Each row was made from one small tree. Brackets hold a mark, then the marks that hang from it, in the order of their numbers. Every link used is in the known rows. Write each row's tree.
Known rows:
{j_90 {j_199 j_677} j_685}: [ 0.40  0.31  1.29  0.98  0.31 -0.42  1.42 -1.18  1.52  0.67 -0.92  3.26
 -1.45  1.50  0.14 -1.00  2.07 -0.04 -0.33 -0.97 -0.48 -0.04]
{j_90 j_199 j_685}: [ 0.26 -0.29  0.18  0.97 -0.05  0.45 -0.16 -1.42  1.28  0.82 -1.19  3.01
 -0.95  1.05 -0.63 -0.30  1.91  0.52 -0.57 -1.28 -0.55 -0.19]
{j_685 {j_749 j_199 {j_503 j_90}}}: [ 0.26  0.47  0.20  1.65  0.91  1.12 -2.49 -0.83 -0.65  1.21 -0.84  0.61
  0.33  0.61 -1.69  0.53  2.22 -0.08  2.14 -0.44 -1.36 -0.27]
{j_90 j_199 {j_503 j_677} {j_685 j_749}}: [ 0.12  0.68 -0.10  1.06  0.05  0.96 -1.89 -2.30  1.05  1.70 -0.67  5.28
 -0.76  1.12 -2.08 -0.22  2.77  0.11  0.29 -2.13  0.67 -0.46]
{j_90 j_503 {j_685 {j_749 j_199}}}: [ 0.39  1.21 -0.85  0.67  1.31  1.50 -2.03 -2.15  1.02  0.26 -0.34  2.64
  0.51  0.47 -1.98 -0.03  3.43 -0.11  1.04 -2.47 -0.18  0.14]
{j_199 j_749}: [-0.06 -0.39  0.62  1.25  0.19  0.09  1.31 -0.41  0.93  0.58 -0.94  0.23
  0.83  0.49  0.31 -0.48  0.55  0.07  1.13  0.83 -1.82  0.78]
{j_503 {j_749 {j_199 j_90 j_677}}}: [ 0.31  0.70  1.80  1.12  1.67 -2.17  2.02 -0.74  1.28  1.90 -0.77  0.78
  0.01  1.18  1.88 -0.31 -0.53 -0.02  2.12  0.48 -1.35  0.59]
{j_749 {j_503 {j_677 j_199 {j_685 j_90}}}}: [ 0.92  0.05 -0.26  0.82  0.65  6.06  0.51  0.23 -0.22  1.15 -1.81  0.73
  2.31  0.84 -0.80  0.22  2.28 -0.40  3.07 -1.94 -2.05  0.98]
{j_685 j_90 {j_749 j_503}}: [ 0.59  0.88  0.21  0.67  0.91  4.45 -2.44 -0.08 -0.35  0.24 -0.55  2.01
  1.73  0.13 -1.95  0.41  3.84 -0.44  1.96 -1.44 -0.94  0.76]
{j_503 {j_749 j_685}}: [ 0.40  1.15  0.81  2.20 -0.31  0.70 -1.50 -0.28  0.83  1.52 -1.13  0.02
  1.30 -0.20 -0.80  0.32  0.22  0.50  1.58  0.51 -1.58  0.73]
{j_503 {j_90 j_199} {j_749 j_685}}: [ 0.51  0.88  0.66  2.38 -0.85 -1.59 -1.50 -1.85  0.91  2.73 -1.58  2.30
 -1.25  0.82 -0.41  0.45 -0.30  0.95  1.39  0.15 -1.38 -0.42]
{j_749 {j_199 {j_90 j_685} j_677}}: [ 0.73  0.75  1.06  0.82  2.11 -0.41  1.53 -1.15  1.86  0.41 -0.58  2.32
 -1.00  1.44  1.21 -0.65  1.70 -0.32  1.34 -0.84 -0.90  0.72]
{j_503 {j_90 j_685} j_677 j_749}: [-0.11  0.77  1.29  3.20 -1.88 -0.79 -2.33 -0.95  1.84  3.00 -1.70  3.05
 -2.53  1.41 -1.11  0.57 -1.49  1.71  1.84  1.58 -0.85 -0.98]
{j_685 {j_90 j_199 {j_503 j_677}} j_749}: [ 0.28  0.22  0.43  0.21  0.39  2.50 -1.77 -1.70  0.02  1.99 -0.62  5.42
  0.57  1.29 -1.35  0.09  3.43 -0.09  0.67 -2.37  0.69  0.06]
{j_90 j_503 j_685}: [ 0.13  0.02 -0.21  0.27  0.21  0.66 -1.15 -1.19  1.38  0.04 -1.18  2.51
  0.28  0.59 -1.80 -0.24  3.11  0.81 -0.30 -0.94 -0.97  0.96]
{j_503 j_90 {j_677 j_685}}: [ 0.32 -1.15  1.50  2.51 -0.92  1.59 -0.16  0.24  1.17  1.91 -1.93  1.04
 -1.80  1.13 -1.05  0.17 -0.68  1.27  1.93 -0.21 -1.84 -0.39]
{j_749 j_199}: [-0.07 -0.86  0.79  1.06  0.88  0.94 -0.12  0.01 -0.10  0.78 -0.96 -0.53
  1.46  0.66  0.02  0.00  1.46  0.25  0.32 -0.12 -1.15  0.50]
{j_503 j_677}: [-0.36 -1.18  1.77  1.78 -0.53  1.61 -0.64  0.92  0.16  1.63 -1.23  0.76
  0.82  0.90 -0.60 -0.07  0.48  0.63  0.26  0.98 -0.85  0.47]
{j_199 j_90 j_677}: [ 0.47 -0.56  2.02  0.46  1.36 -0.29  2.20  0.22  1.43  0.64 -0.92  1.40
 -0.36  1.09  1.12 -0.81  0.65 -0.09  0.87  0.01 -1.55  1.26]
{j_677 {j_685 {j_90 {j_199 j_749} j_503}}}: [ 0.92  0.15 -0.69 -0.37  1.11  0.96  2.32 -2.68  1.33  0.58 -1.13  3.75
  0.29  0.91  0.01 -0.42  3.43  0.00  1.66 -2.94 -1.53  0.79]
{j_503 j_90 j_677 j_749}: [-0.39 -0.23  2.00  2.87 -1.76 -1.05 -1.57 -0.06  0.88  3.37 -1.76  1.57
 -1.37  1.28 -0.59  0.53 -2.11  1.60  1.65  2.23 -1.25 -0.60]

Write each row's tree:
[ 0.65 -0.18  1.50  1.28  1.47  1.26  2.66  0.06  0.80  0.42 -0.97 -0.71
  0.26  0.85  0.47 -0.75  1.36 -0.28  1.68 -1.55 -1.77  0.45] => {j_749 {j_199 {j_677 j_685}}}
[ 0.44  0.95 -0.13  1.72  0.04  1.07  0.34 -1.30  2.22  2.63 -1.65  2.66
 -0.44  1.28  0.60  0.11 -2.03  0.36  2.82 -0.26 -1.21  0.11] => {j_503 {j_677 {j_199 {j_90 j_685}}} j_749}
[ 0.02 -0.77  0.82 -0.11  0.13  1.23 -0.81 -1.20 -0.12  2.07 -1.19  4.67
  0.95  1.69 -0.55  0.04  3.63  0.49 -0.36 -1.05  0.11  0.67] => {j_685 {j_90 j_199 {j_503 j_677}}}
[-0.01  0.95  0.34  2.58 -0.62 -0.56 -1.31 -1.11  0.91  1.71 -1.27  2.77
 -1.17  1.31 -1.17  0.14  1.57  0.50  2.39  2.12 -1.51  0.14] => {j_199 {j_749 {j_503 {j_90 j_685} j_677}}}
[ 0.52  0.65 -0.11  1.62  0.42  4.01 -1.21  0.37 -0.95  1.49 -1.48 -0.49
  3.57  0.39 -1.07  0.07  2.28 -0.80  2.05  0.17 -1.75  1.59] => {j_749 {j_503 {j_677 j_199}} j_685}
[ 0.26  0.48 -0.26  1.24  0.23 -0.79  1.28 -2.26  1.73  0.77 -0.89  3.20
 -0.99  1.06  0.27 -0.59  1.54  0.01  0.58 -0.55 -0.95 -0.08] => {j_90 {j_199 j_749} j_685}
[-0.29  0.22  0.30  0.60  0.64 -1.42 -0.59 -1.26  0.17  1.76 -1.06  0.33
  1.84  0.59 -0.56  0.25  1.44  0.74  0.74  0.07 -1.19  0.64] => {j_90 {j_503 {j_749 j_199}}}
[ 0.55  0.32 -0.24  0.88  1.45  3.67 -0.35 -0.31  0.04  1.69 -1.10  1.45
  1.80  0.70 -0.53  0.02  0.74 -1.04  3.12 -1.11 -1.33  0.80] => {j_685 {j_749 {j_503 {j_677 {j_199 j_90}}}}}
[-0.24 -1.06  1.30  1.69 -0.59 -0.59 -1.28 -0.47 -0.75  2.69 -1.68  2.50
 -0.54  1.65 -1.03  0.29  1.74  0.70  0.39  1.22 -1.05 -0.22] => {j_749 {j_503 {j_90 j_199} j_677}}
[ 0.32  0.88  1.34 -0.25  0.39 -1.37  1.07 -1.93  0.77  1.99 -1.01  4.24
  0.18  1.57  0.31 -0.43  2.62  0.24  0.43 -1.00 -0.49  0.56] => {j_685 {j_90 {j_199 j_677} {j_503 j_749}}}
[ 1.36  1.12  1.25  1.08  1.03  4.67  1.01 -0.21  1.62  0.03 -0.59  2.27
 -0.55  0.51 -0.68 -0.52  1.90 -0.57  3.02 -3.36 -1.09  0.19] => {j_199 {j_677 {j_685 j_90 j_749}}}
[ 0.49 -0.28  1.73  0.47  2.23 -0.75  2.26 -0.23  0.87  0.84 -0.65  0.77
  0.26  1.31  1.70 -0.67  1.12 -0.43  1.18 -0.20 -1.29  1.02] => {j_749 {j_199 j_90 j_677}}
[ 1.07 -0.24  1.37  0.79  2.45  0.49  3.43 -0.44  1.61  0.51 -0.92  0.35
 -0.48  1.00  1.43 -0.70  0.78 -0.40  2.31 -1.88 -1.93  0.83] => {j_749 {j_199 j_90 {j_677 j_685}}}
[ 0.36 -0.32  0.31  1.49 -0.67 -0.71 -0.86 -1.93  1.58  1.38 -1.60  3.88
 -2.85  1.58 -0.72 -0.02  1.03  1.14 -0.10 -0.83 -0.92 -0.86] => {j_503 {j_90 j_199 j_685}}
[ 0.68  1.75  0.90  2.19  0.70  0.39 -1.02 -1.64  1.59  0.91 -0.52  2.87
 -2.55  1.46 -0.64 -0.39  1.13 -0.16  2.18 -1.39 -0.49 -0.91] => {j_503 {j_90 {j_685 {j_749 {j_199 j_677}}}}}
[ 0.06 -0.15  1.48  2.67 -0.84  1.29  0.31  0.26  1.32  2.45 -1.60  0.19
 -0.01  0.41 -0.77  0.24 -1.57  1.05  2.37  0.09 -1.56 -0.19] => {j_503 {j_677 j_685} j_749}
[ 0.78  0.36 -0.02  1.41  0.96  3.89 -0.56 -0.03  0.44 -0.05 -0.95 -0.11
  1.06 -0.50 -2.46  0.06  2.27 -0.33  2.61 -2.32 -1.96  0.39] => {j_677 {j_685 {j_749 j_503}}}
[ 0.59  0.61 -0.19  1.04  1.11 -0.48  1.33 -1.69  2.73  0.40 -0.82  2.88
 -1.08  0.74  0.71 -0.42  0.57  0.10  2.01 -0.08 -1.58  0.83] => {j_199 {j_90 j_685} j_749}
[ 0.23  0.57 -0.10  0.73  0.91 -1.15  0.53 -2.11  2.30  1.28 -0.84  4.42
 -0.46  1.22  0.05 -0.39  1.73  0.24  1.80  0.30 -0.94  1.21] => {j_199 {j_90 {j_503 j_677} j_685} j_749}
[ 0.64  1.55  0.52  1.11  0.98  0.87 -0.16 -1.52  0.70  0.46 -0.39  3.54
 -0.65  0.87 -1.42 -0.73  3.69 -0.96  1.07 -1.72 -0.32 -0.15] => {j_90 {j_199 j_677} {j_685 {j_749 j_503}}}
[ 1.07  0.13 -0.78  1.11  0.72  5.34  1.24 -0.58  1.27  0.31 -1.42 -0.20
  0.59  0.06 -0.98 -0.39 -0.34 -0.58  3.05 -3.94 -2.07 -0.13] => {j_677 j_199 {j_685 j_749}}
[ 0.33 -0.49  0.28  0.30  2.40  0.33 -0.03 -0.32 -0.32  0.74 -0.87  0.09
  1.99  0.58  0.14  0.25  2.65 -0.22  1.33  0.06 -1.76  1.45] => {j_749 {j_199 j_90} j_503}
[-0.18 -0.97  0.04  0.21  0.01  2.13  0.24 -0.33 -0.09  1.69 -1.72  0.97
  2.25  1.16 -0.61 -0.40  1.18  0.12  0.61 -0.59 -1.25  1.06] => {j_90 {j_503 {j_677 j_199}}}
